Known rows, with every step that occurs
foras, sagu, pabad, vemim: [-1.84 -1.98  1.63 -2.23 -1.17  2.78  2.38  3.16 -2.79  2.60  2.61 -2.73
 -0.52 -4.68  4.62 -4.47 -2.71  2.37  4.63 -0.82  4.48 -3.37]
sagu, foras, pabad: [-0.45 -1.38  1.98  2.55 -0.07  4.24  2.94  1.39 -1.64  0.34 -0.15 -3.01
 -0.39 -6.30  2.42 -0.52 -0.44 -2.43  3.37 -0.97  1.19 -0.68]
rafovo, ronat, foras, pabad, vemim: [ 0.39  2.19  1.37 -3.30 -1.62  4.68  6.23  4.82  1.25 -1.11  1.38 -2.87
  1.05 -3.96  4.63 -2.58 -3.84 -0.28 -1.00 -0.78  2.36 -0.12]
ronat, foras, sagu: [-0.88 -2.01  3.28 -3.34 -1.42  3.66  5.14  1.45 -0.31 -1.37  2.97 -3.23
 -1.57 -0.78  2.82 -3.55 -3.28 -0.72  3.17 -0.58  4.70 -0.57]
sagu, vemim, ronat, foras, lape: [-1.14 -1.50  2.85 -3.70 -0.66  0.71  2.96  3.53  1.53  1.31  2.20 -6.02
  1.76 -3.31  2.82 -2.36  1.20 -1.12  2.49 -4.31  3.84  2.16]
ronat, foras: [-0.70 -0.34  3.53 -3.19 -0.24  3.14  4.92  1.43 -0.09 -1.40  1.65 -3.06
 -0.16 -1.87  3.97 -2.10 -1.22 -1.43  0.90 -2.16  3.20  0.28]
ronat, foras, vemim: [-1.56 -1.38  3.99 -4.31 -1.66  1.75  5.00  2.62 -0.73 -2.70 -0.39 -3.84
  0.84 -0.93  5.81 -3.21  0.27 -1.77  1.40 -1.00  5.36  0.26]
pabad, sagu, vemim, ronat, foras: [-0.68 -0.59  3.80 -4.14  0.36  1.11  4.13  2.69  0.25  3.11  2.51 -5.69
  2.65 -3.49  0.62 -2.85  2.28 -2.60  4.81 -5.02  3.46  0.57]
rafovo, vemim, foras: [-0.04 -3.57 -0.27 -1.93  2.34  1.24  3.32  4.14  1.56 -0.44  0.85 -3.41
  0.87 -1.20  4.70 -1.13  0.90 -0.88 -0.41  0.88 -1.24  1.87]
vemim, ronat, foras, pabad, sagu: [ 0.41 -1.40  3.24 -2.59 -0.90  3.89  4.37  2.28  1.27  1.72  3.52 -4.50
 -0.92 -1.61  0.83 -0.32 -0.13 -1.61  3.00 -2.73  1.94 -0.22]
ronat, foras, pabad, sagu, vemim: [ 0.00 -0.50  5.39 -3.83 -0.38  3.86  5.39  3.38  1.03  0.59  1.84 -3.02
 -0.57 -2.76  1.65 -2.76 -0.25 -3.27  3.59 -1.80  5.52  0.02]
lape, foras, pabad, vemim, sagu: [-1.43 -2.19  3.47 -2.93 -1.69  1.43  2.39  4.60 -0.78  1.05  2.37 -2.20
 -1.69 -2.75  5.71 -2.06  0.53  0.01  3.08 -1.44 -0.82 -0.55]
lape, foras, pabad: [-0.85 -2.34  2.99 -1.45 -0.29  2.49  2.11  2.72 -1.98  0.54  2.97 -2.62
 -1.46 -1.91  4.97 -0.22 -1.01 -0.34  3.42 -0.94  0.03 -0.76]
rafovo, vemim, foras, ronat: [-0.43 -4.05  0.13 -1.36  0.77  2.32  1.45  4.94  1.64 -0.39  0.64 -2.40
 -0.28 -1.46  5.43 -1.05  0.05  0.22 -0.39  0.80 -0.99  1.08]
lape, foras, vemim: [-2.05 -3.11  3.04 -3.52 -1.20 -0.50  2.23  3.12 -3.59 -1.24  0.88 -4.27
  1.12 -0.70  7.77 -1.80  1.09 -0.47  3.69 -1.12  1.34 -0.24]
rafovo, ronat, foras: [ 0.91  2.00  0.83 -2.29 -1.09  3.36  6.21  2.46  0.13 -1.88  2.75 -3.57
  2.12 -2.80  4.15 -2.38 -4.21 -0.60 -0.71 -1.73  2.15  0.77]
sagu, vemim, foras: [-1.09 -1.70  1.14 -2.82  1.01 -0.92  2.61  2.78  0.59  0.93  0.40 -4.59
  3.27 -3.80  3.09 -2.75  2.40 -1.75  2.50 -2.58  2.25  4.07]
ronat, foras, vemim, sagu, pabad: [ 0.21 -1.83  4.67 -3.00 -2.79  0.68  4.76  2.37 -0.55 -2.10  1.71 -3.16
 -0.58 -0.90  5.83 -4.43  0.92 -1.63  2.57 -0.93  6.54  0.75]
vemim, ronat, foras, sagu: [-0.70 -2.56  1.34 -2.66 -1.56  2.78  4.14  1.41  0.78  0.37  3.78 -4.91
 -0.86 -0.91  1.42 -1.61 -1.73  0.14  2.89 -1.91  2.05 -0.04]
foras, vemim, ronat: [-3.18 -2.21  0.39 -2.26 -1.84 -0.20  2.88  2.49 -1.25  0.54 -0.45 -5.08
  3.34 -2.48  4.58 -1.42  1.77  0.07  2.28 -2.50  2.19  0.21]
ronat, foras, pabad, sagu: [ 0.52 -0.73  5.66 -3.25 -0.66  4.98  5.31  2.53  0.28  0.49  2.40 -2.55
 -1.54 -1.49  2.10 -2.05 -1.33 -3.00  3.26 -1.56  4.65 -0.81]
sagu, vemim: [-3.26  0.08  0.60 -2.01  0.59 -0.30  3.05  2.54 -0.02  1.61 -0.20 -3.81
  3.90 -6.53  2.94 -3.01  1.44 -0.79  2.30 -3.94  2.77  1.31]
vemim, ronat, foras: [-0.44 -0.98  1.49 -2.62 -0.70  2.49  4.00  1.44  1.08  0.33  3.00 -4.86
  0.10 -1.81  2.26 -0.45  0.04 -0.32  1.04 -3.22  0.88  0.62]

Rows
[-0.05 -2.85  4.54  1.42 -0.38  3.15  1.23  1.28 -3.64  0.84  1.41 -4.78
  0.49 -4.03  4.86 -1.35 -0.90 -1.96  3.82 -3.06  2.04 -0.26]
sagu, foras, lape
[ 0.58 -2.09  3.76 -2.69 -1.35  3.91  4.44  1.68 -1.38 -0.72  4.05 -3.07
 -2.36 -1.33  3.80 -3.95 -3.29 -0.13  3.87  0.16  6.49 -1.59]
ronat, foras, sagu, pabad
[-0.02 -4.57  1.58 -2.16 -0.37  1.39  2.68  1.29 -1.03  0.60  2.97 -3.85
  0.06  0.26  2.50 -2.53 -1.61 -0.35  3.95  0.13  1.63  2.16]
vemim, foras, sagu
[-1.34  0.48  1.98 -2.37  0.05  2.25  1.71  3.65 -2.87  2.71  0.99 -2.27
  1.00 -6.53  6.72 -2.94  0.11  1.80  1.83 -2.76  3.11 -2.67]
sagu, pabad, vemim
[-0.08 -1.74  3.93 -3.68  1.19  0.05  3.21  2.56 -1.03  3.28  1.93 -4.82
  3.60 -2.88  1.52 -3.19  2.59 -3.17  5.26 -3.91  2.93  2.04]
pabad, sagu, vemim, foras
[-0.11 -2.61  4.77 -2.36 -0.16  2.77  2.48  3.02 -2.66  1.99  3.68 -3.03
 -1.20 -1.39  3.94 -0.69 -0.62 -1.56  5.39 -1.66  0.62 -1.41]
lape, foras, pabad, sagu
[-1.26 -0.88  3.59 -0.88 -0.07  3.84  3.64  2.09 -1.40  3.69  2.00 -2.09
  0.55 -3.69  1.09 -1.23 -1.08 -1.89  4.41 -2.55  2.50 -1.67]
foras, pabad, sagu
[ 1.07 -2.26  4.42 -3.31 -0.07  2.04  0.32  4.29 -2.82  2.87  2.40 -3.36
  0.08 -3.31  7.87 -2.85  0.32  1.22  2.42 -1.99  3.55 -0.44]
sagu, pabad, vemim, foras, lape
[-0.79 -2.38  2.25  3.19 -3.19  1.36  1.35  0.84 -0.80  0.50  1.71 -2.22
 -0.78 -5.04  2.74 -2.75  0.23 -1.29  3.33 -3.44  0.40  0.80]
vemim, sagu, foras, ronat
[-1.36 -3.89  2.43 -2.40 -0.98  1.46  2.29  1.93 -3.13  0.10  4.27 -3.62
 -1.28 -0.49  4.70 -2.29 -2.50  0.52  5.30 -0.65  0.69 -1.16]
lape, foras, sagu
[ 0.69 -2.94  2.18 -1.11  0.32  2.47  2.56  2.19  0.21  0.95  1.79 -2.73
 -0.10 -1.20  2.94 -0.39 -0.07 -1.37  2.12 -0.11  0.93  2.62]
vemim, foras, pabad
[-0.26 -0.50  3.88 -2.41 -0.73  4.64  5.06  2.41  0.95 -0.94  1.71 -2.07
 -1.80 -2.21  3.10 -1.50 -1.84 -1.69  1.32 -0.66  3.91 -0.11]
ronat, foras, pabad
[-1.36 -2.27  1.66 -2.32 -0.53  0.15  0.79  3.78  0.76  1.11  0.25 -3.63
  2.21 -4.17  3.90 -2.63  1.63 -0.55  2.32 -2.61  2.52  3.38]
sagu, vemim, foras, ronat
[-1.50 -2.32  2.37 -0.53 -2.89 -1.31  2.70  1.94 -2.37  0.40  0.99 -2.82
  1.66 -2.94  5.77 -4.40  1.64 -0.29  3.66 -1.89  5.14  0.30]
foras, vemim, sagu, pabad
[-0.38 -1.77  4.65  0.58 -0.74  3.90  1.57  1.64 -3.43  2.74  1.12 -3.52
  0.87 -4.89  2.39 -1.83  0.16 -2.66  5.61 -4.06  1.67 -2.14]
pabad, sagu, foras, ronat
[-0.18 -3.31  2.31 -1.28 -1.14  2.12  0.10  2.36 -0.64  0.78  1.61 -2.45
 -0.05 -1.34  4.60 -0.87 -0.51  0.16  1.53 -1.63  0.46  2.22]
vemim, foras, ronat
[-1.12 -1.86  4.19 -3.42 -2.91  0.43  5.30  2.18  0.36 -2.62  0.76 -3.28
  0.20 -0.38  5.01 -4.21  1.13 -2.19  1.99 -1.51  5.13  1.52]
ronat, foras, vemim, sagu
[-0.34 -4.92 -0.43 -2.00  1.31  1.54  3.41  4.17  1.30 -0.39  1.77 -3.67
 -0.21 -0.19  3.82 -2.45 -0.68 -0.38  1.36  2.30 -0.09  1.20]
rafovo, vemim, foras, sagu
[ 0.60 -1.06  4.35 -3.79 -0.97  3.21  1.45  4.46 -1.71  2.60  3.13 -4.26
 -0.86 -3.78  6.87 -2.57 -0.11  1.65  2.10 -3.10  4.16 -2.05]
sagu, pabad, vemim, ronat, foras, lape
[-0.24 -2.46 -0.16  0.81  0.48  0.46  3.18  3.35  0.99  0.78  2.74 -1.99
 -0.41 -3.70  4.41 -3.16  0.47  0.28  1.03 -0.43  0.82 -0.39]
rafovo, vemim, sagu, pabad
[-0.43 -1.81  1.79  2.64 -1.63  0.47  3.20 -0.04 -1.09  0.31  1.83 -3.10
  0.31 -4.65  2.05 -2.82  1.16 -2.22  3.43 -3.22  0.20  1.54]
vemim, sagu, foras
[-1.15 -0.99  1.50  0.45 -0.50  4.08  2.53  3.56 -0.80  1.27 -0.95 -3.92
 -0.18 -6.99  2.99 -0.66  1.11 -1.52  2.65 -1.70 -0.30 -1.17]
sagu, foras, pabad, vemim, ronat
[-2.89 -0.40 -0.62 -1.88  0.19 -0.65  2.62  2.54  1.05  2.31  0.93 -5.32
  3.70 -6.09  1.67 -1.85  2.13 -0.11  2.27 -4.73  1.41  1.55]
sagu, vemim, ronat
[-1.40 -0.51  1.22 -2.93 -0.53  1.30  3.93  3.54  2.72  1.04  1.29 -5.01
  1.18 -4.80  1.44 -2.01  1.59 -1.31  2.23 -2.98  3.37  1.78]
sagu, vemim, ronat, foras, pabad
[-2.51 -0.96  1.78 -5.59 -1.67  2.75  3.96  4.61  0.93  1.09  1.08 -4.53
  0.15 -3.14  3.90 -2.92  0.04  1.06  1.47 -2.64  1.14 -1.35]
pabad, vemim, ronat, foras, sagu
[-1.34 -1.73  2.98 -4.10 -1.19  2.31  5.13  2.48  0.73 -1.20  2.22 -4.06
 -0.37 -2.25  2.42 -4.75 -1.74 -1.20  3.61 -0.97  5.91  0.43]
ronat, foras, sagu, vemim
[-3.53  0.07  0.35 -3.94 -0.55  1.65  2.63  4.08 -0.01  2.79 -0.13 -4.23
  2.36 -5.50  4.28 -1.34  1.43  1.59  0.44 -4.43 -1.43 -1.12]
pabad, vemim, ronat
[-0.98 -3.24  0.09  2.19 -0.80  1.59  2.40  3.77  1.35 -0.56  0.69 -2.16
 -0.97 -4.52  3.98 -2.55  0.80 -0.92  0.96 -0.56 -1.04 -0.11]
rafovo, vemim, sagu, foras, ronat
[-1.51 -0.73  2.25  0.49 -0.34  4.30  2.83  3.54 -1.43  0.71 -1.63 -2.98
 -0.06 -7.38  3.78 -1.52  0.61 -1.92  2.60 -1.30  0.63 -1.38]
sagu, foras, pabad, vemim
[-3.27 -0.25  1.68 -2.97 -1.80  0.02  3.31  3.48  0.25  2.03  0.23 -2.14
  1.73 -5.25  4.44 -4.00  1.58  0.55  1.11 -4.38 -0.22 -0.14]
pabad, vemim, sagu
